Known rows, with every step that occurs
D K G W: [-16 -15   5   1   5   1   1   0   4   5   0   3   2  -6   0   5 -27  -1
   9   1  -1   1  -5   7  -2  -4   1   2   3  -1  -2  -1  -4  -4  -6  -2
  -8   1]
X G W K: [  5 -10  -3   1   4   0   6  -1  -1   2  -3   0   4   1  -1   2 -15  -1
   8   1  -7  11   4  14   4  -3   0   3   6  -3  -6   7   0 -17   7   1
   4   2]
B D: [15 10 -5 -3 -3 -2 -3  0 10 -2 -5  1 -2  8 -2  1 -3  1  1 -1  2  4 -3 -8
  4 -4  7 -7  7  3  3 -5  5 13  2 -2  8  6]
D K J: [  4  -4   5   2   9   2   0   3  -4  -3  -1   0  -5  -5   5   4  -2  -4
   1   1   1  -8  19  -7   4  16  -7   0  -9  -7   5   3   0   9 -13   0
  -6   1]
X K W: [ -6  -8  -2   0   4   6  -2  -3  10  -1   2   5  -1  -2  -5  -7   2   1
   1 -14   0   1 -10   6  -2  -7  -3   1   1   4  -3  10  -1   2  -2  -3
  -5  -6]
W K G: [ 1 -9  1 -3  1 -6  7  3 -9  0 -1 -4 -1 -1  7  0 -9  2  3 10  1 -4  3  1
 -4  2  2 -1  0 -4  1 -3 -3 -2  0  2  1  4]
B K: [13 -1  3 -1 -1 -2  0 -1  7  2  1 -4 -1  8  3  2  1  2 -4 -6 -2  0 16 -5
  5  6  5  0 -4  0  4  2  4 -6  5  1  1  0]
G W K B D: [-17   7  -5  -3  -2  -4   1   4   3   0  -4   5  -2  -1  -3  -5   0   7
  10  -4  -3   0   8   3  12 -10  -3   2   9   8  -5  -2  -1   1  14   0
   2   3]
D K: [  7  -1   2  -1   3   2   1   1   5  -1  -1   2  -1   3   2   6 -10  -5
  10  -5  -2   0   7  -8   3   8  -3   1  -3  -3   5  -2   1   6  -7  -1
   0  -3]
R K G A: [ -1   0   2   2  -4   0   9  -1 -13  -1  -1  -8   3   5   2  -4   6   1
   6   6   1   2 -26  10  -6  15   8   3   2  -9  -5   1  -4 -10  -4  -1
   1   8]
H K: [ 7  3  1 -2  4 -4 -3  1  1  0  0 -1 -7  0  0  4  5  0  8 -2 -2  0  3  9
  2  0 -2 -1 -3  1  5  0  3 -2 -5  0 -5  3]
L K: [ 6  6  0  5  4 -3  2  2  4 -4 -1 -3  0  3  3  4  8 -3 -6  3 -3  1  1  2
 -5  4  0  1 -2  0  2 -2  3 11 -6  0  2  3]
G W K: [-9 -3  0  2  6  0  4  0  6  1 -6 -1  2  2 -4  1 -3  2  9 -4 -5  5 -9 11
  5  1 -3  4  2  4  1  5 -1 -6  1 -3  0  4]
M K: [ 12  -2  -2  -1   4  -2  -9   0  -2   2  -5   2   2   3  -3   3  -3   0
   4   0   1   0  10  -4  -5 -11  -2   2   2  -1   5   0   2   8   3  -1
   2  -4]
G X K: [ 9  4 -5 -1  5  3  3  0 -3  1  6  3  5  5  3  2 -4  3 -2 -2  0  4 15 -6
 -9  7  5 -3 -5  6  3  7  2  3 -2 -6 -1 -2]
Z K W: [ -6 -10   2   1   4   6   0  -4   8  -3   3   0  -7   0  -5   0   2  -2
  -1  -1   2 -10  -9   8  -1  -1   1   2   1   1   0   0   0 -14  -8  -3
 -16  -6]
W K Q: [-3  5  4 -5 -1 -4 10  3 -6 -6 -1  2  5 -4 -2  1  4  3  0 -2 -2 -3  6  1
  8  7 -5  2  1  5  4 -3 -1  0  6  2  4  3]
X K: [  8   0  -2  -1   4  -1   0   2   2   1   0   2  -1   2   1  -1   6   1
   6 -11  -2   4   4  -3  -6   0  -4   1  -3   1   1   8   2  10   1  -1
   5  -4]
A K: [ 5  0  0  3  2 -3  3  1  2  2  0 -1 -1  6  1  4  4 -2 -7 -1 -4 -1  8 -9
  3  4 -3  2 -6 -1  1  0  3  3 -4  1  5 -6]
R K W: [ -5  -3  -2   1   4   5   0  -3   8  -6   1  -1  -3   4  -4  -3   0  -3
  -3  -5   0  -4 -25   7   1   1   4   1   0   2  -3   5  -1 -14  -8  -2
  -9  -4]
A K Q: [ -5   4   4  -1  -2  -4   8   1  -4  -2   4   5   4  -4  -3   5   5   0
 -14  -3  -4  -4   7  -6   9   4  -5   3  -3   5   0  -3   1   2   3   3
   5  -5]
X G W K F: [  0  -2  -3   0   3   0   1   3  -3   1   2   4   3  -8  -5   5  -4  -1
   7   7  -4   8 -23  16   8 -12  -6  -1   3  -3  -9   3  -3 -11  12   4
   7   0]
W K: [ 7  1 -1 -1  3 -3  6  2 -1 -3 -4 -3 -1  5  2  1  3  0  6  0 -3  0  4 -1
  2  6 -3  1 -3 -1  4  0  2  1  0  0  4  2]
K W: [ -2  -5   1   1  -1   9 -10  -7  12  -4  -2   1  -2   0  -8  -2 -10  -5
  -5  -7   5  -1 -26   0   3  -4   3  -4   6   6   3   1  -1  -6  -6  -1
  -7  -1]
X G W: [  9  -8  -2   2   1   5  -8  -5   4   3  -3   2   2   1  -4   5 -24  -6
   2  -3  -3  14 -14   5   1  -8   4  -2  12   1  -3   6   1 -16   4   1
   4   2]
H K B D: [ -1  14  -3  -8  -4  -8  -6   5  -3  -1   2   5 -11  -4   2  -2   9   5
  10  -2   0  -5  20   1   9 -11  -2  -4   4   4  -1  -5   3   4   7   3
  -2   2]
X G A K B D: [  7   8  -5  -2 -14  -3   7   1 -14   4   2   3   0   4   1  -9   9   1
   1   3  -4   6  23  -2  13   2   0   3   7 -10 -15  -3   3  -2  17   5
  16  -2]
R K: [  9   5  -2   1   4  -2   2   1  -1  -5  -1  -4  -3   8   2   3   4  -2
   2  -2  -2   0 -12  -3  -3   8   3   1  -2   0   2   3   2  -5  -7   0
   1  -1]
G A: [  8   7   2   3  -7   7  -3  -7  -1  -1  -6  -5   3   8  -6  -3   7  -3
   8  -5   2   9 -26   0   1  14   2   0   6  -3   5   0   1   2   0  -2
   6   9]
H K L: [ -3  -1   1   0   3   2 -10  -3   9   0   3  -1  -6  -8   6  -1   2  -4
   4  -2   0  -3  11   2  -7 -10  -3  -4 -10   5   7  -1   2  -2  -8   3
  -9  -1]
M K L: [  2  -6  -2   0   3   5 -15  -4   6   3  -2   3   2  -5   4  -3  -5  -4
   0  -2   2  -3  17 -11 -14 -22  -3  -1  -5   2   7  -2   1   8   0   1
  -2  -8]
K B: [  0   9   0  -2  -5   3 -16  -1  -4  -4  -2   2  -5  -2   1   1  -4  -5
  -1  -9   4  -4  -6 -21   2  -2  -5  -4   6   6   6  -3  -2  -1   4   5
  -1  -4]
G A K: [ 1  4  2  5 -5  2  8 -3 -4  3 -2 -4  3  9 -4 -3 18 -1  2 -2 -4  5 -7  2
  5 15 -3  7 -3 -7 -2  1  2  3  0 -1  8  1]
G W K U: [-22  -6  -2  -1   2  -3  -4  -6  14  -2  -5   0  -3  -2  -7   7 -10  -4
   0   4  -8   5 -16  12   2   0 -12   5   1   2   4   0  -1 -17  -3  -6
  -4   8]
F K: [ 10   3  -2  -2  -3  -4  -1   1   7   0  -3  -4  -1   3  -1   1   7   0
   7 -11   1   3   7  -7  -6  -6  -2   1   0   2   5   4   2   1  -8   1
   1  -8]
X G: [ 25  -3  -2  -1  -2   2  -6  -3  -2  -1  -1  -1   0   3   2   5 -17  -7
  -2   0   0   9  -2  -7  -1  -2   5  -5   7  -4   1   2   3  -9   2   4
   8   0]

Rows
[-21   1   0   0   1   1  -4   1  -2   0  -4   2  -1  -5  -2  -3  -3   2
   9  -8  -4  -2  -3   0   7  -4  -9   4   5   7   0   2  -4  -9   7   2
  -4  -1] | G W K B
[ -3  -4  -2  -5   1   4   4  -1  18  -1   0   7  -2   2  -6  -3 -13   0
   6  -4   1  -3   3   4  11  -5   3  -1   3   0  -5  -4   3   8  -3  -4
  -3  -1] | B D K W
[ -2 -10  -1  -1   4   6 -11  -5   6   1  -4   6   1  -1 -10  -4  -6  -1
  -1  -3   3  -3  -5   5  -1 -19  -1   3   5   0   1   2   0  -1   0  -3
  -8  -8] | M K W
[  4  15  -5  -5  -8  -2 -10   2   1  -3  -2   5  -6   1   0  -1  -2   1
   1  -5   4  -3   5 -18   7  -8   1  -7  10   6   1  -7   2   9   9   3
   5   1] | K B D
[ -8  -1   2   7  -5   8   2  -7   4   3   0  -4   4   1   3  -9  14  -5
  -3  -3  -2   2   0  -5  -3   5  -5   4 -11  -4  -1  -1   1   4  -2   1
   4  -1] | G A K L
[  5 -11   1  -4   3  -5  -7   1 -10   5  -3   1   2  -3   2   2 -13   2
   0   9   4  -3  12  -2 -12 -16   3   0   4  -4   2  -3  -2   4   2   0
  -1  -3] | M K G
[ -4  -6   4  -1  -5  -1  13   0 -14   1  -4  -8   4   1   2  -7   5   4
  11   8   1   2  -8  13  -2  14   2   3   2 -10  -2  -2  -4  -3   3   0
   4  11] | W K G A
[  3  -6   3   0  -2   4  -6  -4  15   2   4  -4  -1  -1   9  -3  -2  -2
  -9  -8  -1  -3  25 -10  -3  -5   3  -2 -11   4   6   1   3  -6   3   3
  -3  -3] | B K L
[ -3  -5   2   0   2   8  -6  -2  12  -1   2   2   0  -5   7   0 -13  -9
   5  -6   0  -4  11 -16  -6  -3  -5  -2 -10   0   6  -4   0   7  -9   2
  -4  -6] | D K L
[ -8  -3   0   6   4   5   1  -3  12  -5   1   0   0  -1  -4  -2   3  -4
 -11   1   0  -3 -12  12  -2  -2   1   1   0   2  -3   0   1   2  -7  -1
  -7   0] | L K W
[ -1  -6   0   0   1  -3   8   1 -11   5   8   0   4   2   8   6 -16   1
 -18  18   2  -4  18  -8  -7   7  10  -3  -7   0   0  -4  -1  -8  -5  -2
  -4  -3] | A K G X
[ -2   1   5   8   1   4   7  -2 -14   1  -3  -7  -1   1   0  -5  25   1
  -7   4  -1  -2   5   4   6  24  -5   6  -9 -10  -2   5   1   5  -7  -1
   2   5] | G A K J
[-11  10   2   3 -10   2   0  -1 -12   2  -1   0   0   2  -2  -7  19  -1
   2  -6  -2  -2  -1  -8   9  12 -10   7   0  -4  -3  -1  -1  -1   6   4
   5  -5] | G A K B
[  3  14  -1   5   3  -2  -3   6   1  -6   3   0  -1  -5  -1   7  18  -3
  -7  10   1  -3 -27   3  -1  -5  -6  -3  -5  -1  -1  -6   0  16  -1   3
   4   1] | L K F
[  7  -3   0  -2  -1   3  -4  -3  -7   1   4  -1   4   1   5   7 -26  -1
 -12  14   8   0  -1 -10 -11   5  14 -10   3   4   6  -5  -3  -9  -6  -3
  -6   5] | K G X
[  1  -3   3  -1 -10  -2   6  -1  -5   4  -4  -8   3  -1   0  -7   8   4
  12  -3   5   5  -6   7 -10   2   3   3   5  -7  -2   1  -4  -3  -6   0
   0   1] | F K G A
[  0  11  -7  -6  -4  -5  -3   6  -1   0   2   8  -5  -1   2  -7  10   6
   7 -12   0  -2  22 -10   2 -10  -4  -2   5   5  -5   1   1  17  13   1
   8  -4] | X K B D
[  5   3   1   4  10   0   2   4  -9  -7  -1  -6  -7   1   6   1  14  -1
  -8   5   1  -7   0  -2  -2  15   0   0  -7  -3   2   8   0  -3 -13  -1
  -5   3] | R K J
[ 9  7  3 -1 -2 -1 -5  3  4  1  5  0 -2 -1 -1  5 12  2 -6  0  2 -3 -8 -3
  8 -2 -1 -3 -7  0  1 -1  1 -1 11  4  3 -2] | B K F
[ -1 -11   3   0  -1   5  -2  -5  15   1   3  -1  -3   3  -4  -4  -3   1
 -11  -9   0  -4   5   6   9  -2   6   1  -1   3   0   4   2 -15   3   0
  -8  -3] | B K W
[ -2   8  -1  -3  -7  -3  -8   3   0  -2  -1   0  -5  -4   1  -3   8   0
   8 -16   3  -4  12 -16  -3 -10  -8   1   3   4   3   2  -2  -2  -2   6
  -2 -13] | F K B
[ -2  -6   2   0  -4   1   7  -1 -11   4   0  -3   4  -1   2  -8   8   5
  11  -3   1   6 -10  10  -9   7   2   3   2  -7  -5   5  -4   6   3  -2
   5   6] | X K G A
[  2  -2   4   1  -8   4  -1  -5  -8   2  -4  -6   2   2  -1  -3  -4  -1
   5   4   6   5 -26   3  -6   8   6  -2   8  -6   1  -3  -4  -1  -1  -1
   2  11] | K G A
[-18 -14   3   5   3  -4   3  -1   2   8   0   1   1  -4   0   4 -14   1
  -9   5  -4   1  -5   6  -1  -8   2   3   1   1  -6   1  -3  -7  -2  -1
  -4  -2] | A K G W
[  3   2   3   8   9  -1   2   4  -6  -6  -1  -6  -4  -4   6   3  16  -1
 -15  10   0  -6  11   3  -4  12  -3   0  -7  -3   2   3   2  13 -13   0
  -4   7] | L K J
[ -5  -5  -4  -1   5  10   0  -5   5   1   7   6   5   0  -4  -4  -7   2
  -7  -4   3   0   2   4  -5   1   6  -3  -2   8  -2   9  -1  -6  -4  -7
 -10  -6] | G X K W
[-1 16 -5  0 -4 -7  0  6  0 -5  0  3 -4  0  3 -2 10  2 -5  3  0 -5 18 -5
  3 -6 -1 -2  5  3 -4 -8  3 17  7  3  4  2] | L K B D
[  2  -5  -1  -4   2  -2  11   2 -13   1   4  -3   5   1   8   3 -17   4
  -5  19   4  -3  16  -1  -8  10  10  -5  -3   0   3  -4  -3 -10  -2  -2
  -5   5] | W K G X
[ -4  10   4   2   0  -4   7   3  -3  -8   3   2   5  -6  -2   6   8  -1
 -13   1  -2  -2   0   3   1   5  -3   2   1   6   1  -5   1   9   0   2
   2   3] | L K Q
[  3  14  -6  -7 -11  -8  -3   6   5  -1  -2   2  -5  -1   0  -6  10   5
   8 -12   3  -3  24 -14   1 -16  -2  -2   7   5  -2  -2   2   8   4   3
   4  -8] | F K B D
[-15 -14   1   2   5  -1   0   1   2   7   1   3   2  -7   0  -1 -11   5
   5  -6  -2   6  -7  12  -9 -11   1   1   5   4  -5   9  -5   0   1  -3
  -3   0] | X K G W
[  6  12  -4  -2   4   3  -3   4  -5   0  10   7   4  -4  -1   6   7   3
  -3   4   4   1 -11  -4  -6  -2  -1  -6  -8   6   0   3  -1   8   2  -2
   2  -4] | G X K F
[  1   0  -1   3   3  -2   7   2  -9  -1   7  -3   6  -1   9   7 -14   1
 -17  22   4  -2  13   3 -15   7  13  -5  -2   1   0  -6  -1   0  -9  -2
  -7   5] | L K G X
[  7 -11   5  -3  -2  -6   2   0  -1   4   3  -5  -1   1   8   2  -9   4
  -8   3   1  -4  18   0  -1   1  10  -2  -2  -3   1  -1   0 -10   5   2
  -3   1] | B K G
[-16  -9   2   7   5  -4   2   1   2   2   0  -3   3  -6   1   4 -11   1
  -8   9  -2   2 -11  17  -9  -8   5   2   4   2  -5  -1  -3   1  -5  -2
  -6   6] | L K G W
[  2   9  -1  -2   2  -2   1   5  -2  -3   1   1  -1  -4  -2   3  14   0
   6   6   1  -3 -22   0   5  -1  -8  -3  -5  -1   2  -4  -2   6   5   4
   6   0] | W K F
[-10  -9   0   3   1   4   1  -4  10   1   1   3  -2   1  -5  -2   1  -3
 -12  -4  -2  -5  -8   0   7  -2  -2   3  -3   1  -4   2   1  -5  -5  -1
  -5  -9] | A K W
[11  5 -3 -5  1 -3  6  4 10 -1 -2  4 -1  6  1  3 -9  0 12 -1 -1  1 16 -5
  7  2  2 -2  0 -2  0 -6  5 17 -2 -3  6  2] | B D K
[  8  -8   3  -4  -1  -1   4  -1  -5   5   9  -3   4   4   9   5 -20   5
 -16  12   3  -3  29  -3  -5   9  18  -5  -5   1   3  -2   0 -17   3  -2
  -8   3] | B K G X
[  2  -8   2  -1  -4   0  -1  -3 -15   6  -6  -2   6   0  -3  -5   0   4
   9   8   4   3  -3   9 -10  -4   3   4   6 -10  -1  -2  -3   3   5  -2
   2   4] | M K G A
[-13   4   0   2   5   1   0   3   4   0  -2   3   2  -7  -8   4   6   2
   7   3  -2   2 -36  12   8  -9  -8   0  -1   3  -2   1  -4   0   7   0
   1   2] | G W K F
[ -7  14  -3   0 -12  -2   5   1  -8   2  -1   2  -1   5  -2  -9  20   4
   3  -2  -1   0   8  -6  13   5  -4   4   3  -3  -8  -6   2   9  12   2
  11   1] | G A K B D
[ -3  13   2   5  -6   2   3   0  -6   2   1   0   3   0  -7   0  28  -1
   1   4   0   2 -34   4   9   7  -9   3  -6  -8  -5  -3  -1   8   4   2
  10   0] | G A K F
